Each row comes from the steps of one path. Every step used is in the known rows, and no mark comes twice. Write the path behind each row, first mark first.
Known rows:
W M V B R: [ 0.416 -0.642  1.522 -1.020 -2.105 -0.752 -0.184  0.622 -0.886  2.286
 -0.705 -2.357  3.190  0.999  1.851  2.812 -0.265  0.437  3.157]
H R: [-0.276 -1.221  1.183  0.427  0.020 -0.658 -1.957  0.273  0.340  1.203
 -0.003 -0.011  1.096  0.276  1.937 -0.104  0.183  0.912  2.701]
V M: [ 0.289 -0.963 -0.114  1.173 -1.646  0.753 -0.824  0.208 -0.138  1.113
 -0.073 -1.557 -0.190  1.935  0.595  2.134  0.071 -0.504  1.203]
H W M V: [ 4.544  1.207  0.145  0.254 -1.339 -1.899 -1.964 -0.954 -1.680  0.319
 -0.232 -1.789  2.440  1.774 -0.857  1.297  0.602 -0.158 -0.094]
V M W: [ 0.161  0.893 -0.166  0.624 -0.210  0.787 -0.272 -1.709 -1.033  0.832
 -0.078 -0.778  0.678  1.591  0.318  1.922 -0.147 -0.499  0.362]
R B V: [ 0.422 -2.235  1.318 -3.239 -1.724 -0.365  2.026  1.981  0.044  1.512
 -0.828  0.160 -0.764 -1.380  0.980  0.216 -1.495 -0.419 -0.108]
H R M W: [-0.068  1.582  0.120  1.028  1.390 -0.256  0.334 -3.337 -0.469 -0.397
  1.131  2.486  2.609  0.473  2.372  1.111  1.087  0.667  2.546]
R M V H W: [ 3.220  1.724 -2.269  1.203 -3.386 -0.777 -0.137  0.826  0.956 -1.175
  0.533  1.251  3.034  1.364 -1.282 -0.091  0.385  1.361 -0.528]
H W M V B: [ 2.888  1.728  0.592 -1.513 -2.940 -2.269 -3.043  0.583 -1.397  1.621
 -1.917 -2.547  2.841  1.421 -1.057  2.306  0.122  0.204  0.928]
B R M V H: [ 0.856 -0.676 -1.493  1.640 -2.748  0.845  2.535  0.912  1.414 -0.965
  1.765  1.344  3.392  0.962  1.499  0.171 -0.127  1.673  1.593]
V H W: [ 0.986  1.255 -0.844 -0.388 -1.891 -1.698 -3.742  1.773  0.498  0.337
 -0.902  0.129  1.238 -0.377 -0.589 -0.608 -0.107  2.245 -0.720]
W M V H R: [ 3.727 -0.989 -0.859  2.028 -2.185  0.086  0.174  1.742 -0.164  0.003
  0.605 -0.268  3.838  1.037  0.766 -0.590  0.806  0.641  0.860]
W M V: [ 4.207 -0.042  0.196  0.036 -1.337 -0.336  0.793 -0.557 -1.479  0.268
  0.361 -0.937  1.510  2.031  0.160  1.760  0.392 -0.904  0.109]
B W M V H R: [ 2.231 -0.650 -1.271  1.652 -1.152 -1.078 -0.720  1.823 -0.281  1.115
  2.017 -0.672  6.034  0.266  0.292 -0.474  1.679  0.158 -0.479]
H V: [ 1.000 -0.566  0.612 -0.709 -2.255 -0.833 -0.159 -0.094  0.747  2.507
 -1.726 -0.164 -1.698  1.615  1.918  0.580 -1.484 -0.121  1.342]
H W M V B R: [ 0.702  0.590  1.252 -0.962 -2.245 -2.382 -3.103  0.210 -1.315  2.330
 -1.191 -3.476  3.948  0.679  0.820  2.421  0.287  1.290  2.874]
B V H: [ 0.630 -1.778 -0.156 -1.187 -4.320 -0.307  0.289  3.770  0.674  0.465
 -1.107  1.516  0.414 -1.604  0.599 -1.286 -0.587  0.651 -0.486]
B W M V H: [ 3.127  0.421 -1.456  0.205 -1.424 -0.963  0.096  1.602 -0.701  0.711
  1.594 -0.327  4.466  0.366 -0.671  0.620  1.109 -0.592 -2.394]
W M V H: [ 4.462  0.242 -1.087  0.517 -2.722  0.251  1.209  1.607 -0.473 -0.381
  0.254 -0.064  2.375  1.576 -0.516  0.431  0.227  0.066 -1.019]

Which path is each row?
[-1.261 -1.099  2.070 -1.586 -2.312 -0.443 -0.193  1.703  0.746  2.448
 -0.821 -1.865  2.465  0.545  1.167  1.412 -1.692  1.061  3.336] | M V B R
[ 0.202 -0.901  0.273 -0.017 -2.618  0.628  1.030 -0.205 -0.957  1.030
 -0.866 -0.291  0.663  0.008  0.787  1.054 -0.221 -1.275  0.277] | B V M W
[-1.043  1.139  0.728 -2.946 -0.166 -2.833 -2.787  0.328 -1.500  3.043
 -0.446 -1.494  2.656 -0.434  1.226  3.699  1.350 -0.750  0.338] | V B W M
[ 2.712 -0.213 -1.009 -0.447 -3.966 -2.160 -2.411  2.290 -1.261  0.505
 -1.524  0.039  1.740 -1.428  0.339 -0.108  1.084  0.893 -0.837] | B V H W M
[ 0.704  0.194  1.572 -2.228 -2.963 -0.329 -0.350  2.138  0.521  1.753
 -1.556 -1.180  1.245  1.131 -0.607  1.297 -1.662 -0.008  1.286] | M V B
[ 2.109 -1.148  0.181 -0.449  1.548 -1.215  0.779 -0.225 -1.082  2.253
  2.150 -1.983  4.807  0.306  0.790  0.992  0.743 -0.749 -0.077] | H R B W M V
[ 2.980  0.230 -0.007 -0.393 -0.080 -1.491 -0.075 -0.543 -1.705  1.044
  1.581 -1.098  3.678  1.249 -0.274  1.851  1.163 -1.379 -1.201] | B W M V
[-2.602  0.783  1.282 -3.508 -0.495 -2.431 -2.877  1.500  0.093  3.294
 -0.773 -0.968  2.099 -0.927  0.394  2.152 -0.027 -0.119  0.462] | V B W
[ 0.620 -1.523 -0.457  1.663 -3.650  0.553 -0.081  0.115  0.378  2.852
 -1.403 -2.140 -1.455  2.976  1.618  1.570 -1.070 -0.798  1.694] | H V M
[ 2.653  1.596 -1.322  0.078 -1.831 -2.033 -3.419  0.702 -1.089  0.198
 -0.818 -0.444  1.889  0.160 -0.045  0.715  1.150  1.588 -0.801] | V H W M
[-0.028 -1.174  0.133 -1.719 -1.478  1.036  2.874 -0.014 -1.158  1.376
 -0.437 -0.920  0.249 -0.493  0.617  1.216 -1.268 -1.177 -0.479] | R B V M W
[ 2.554 -0.435 -1.034 -2.162 -2.979 -1.810 -0.478  2.541 -1.093  0.799
 -1.152 -0.556  1.395 -1.752  0.194  0.019  0.089  0.919 -1.613] | R B V H W M
[ 2.238 -0.500 -0.288  2.207 -1.323  0.243  1.355 -0.788  0.759 -0.386
  1.491  1.076  2.907  1.887  1.272  0.407  0.717  0.363  2.954] | H R M V
[ 1.780 -1.715 -0.448 -0.066 -1.652  0.970  1.726  3.115  1.587  0.647
  0.746 -0.288  3.033  0.320 -0.101 -1.950 -1.493  1.436  0.340] | M V H R B
[-2.384  0.276  1.022 -3.027 -2.470 -2.558 -2.079  1.278  0.652  4.965
 -1.947 -1.442  0.926  0.303  1.570  1.720 -1.360 -0.679  1.081] | H V B W
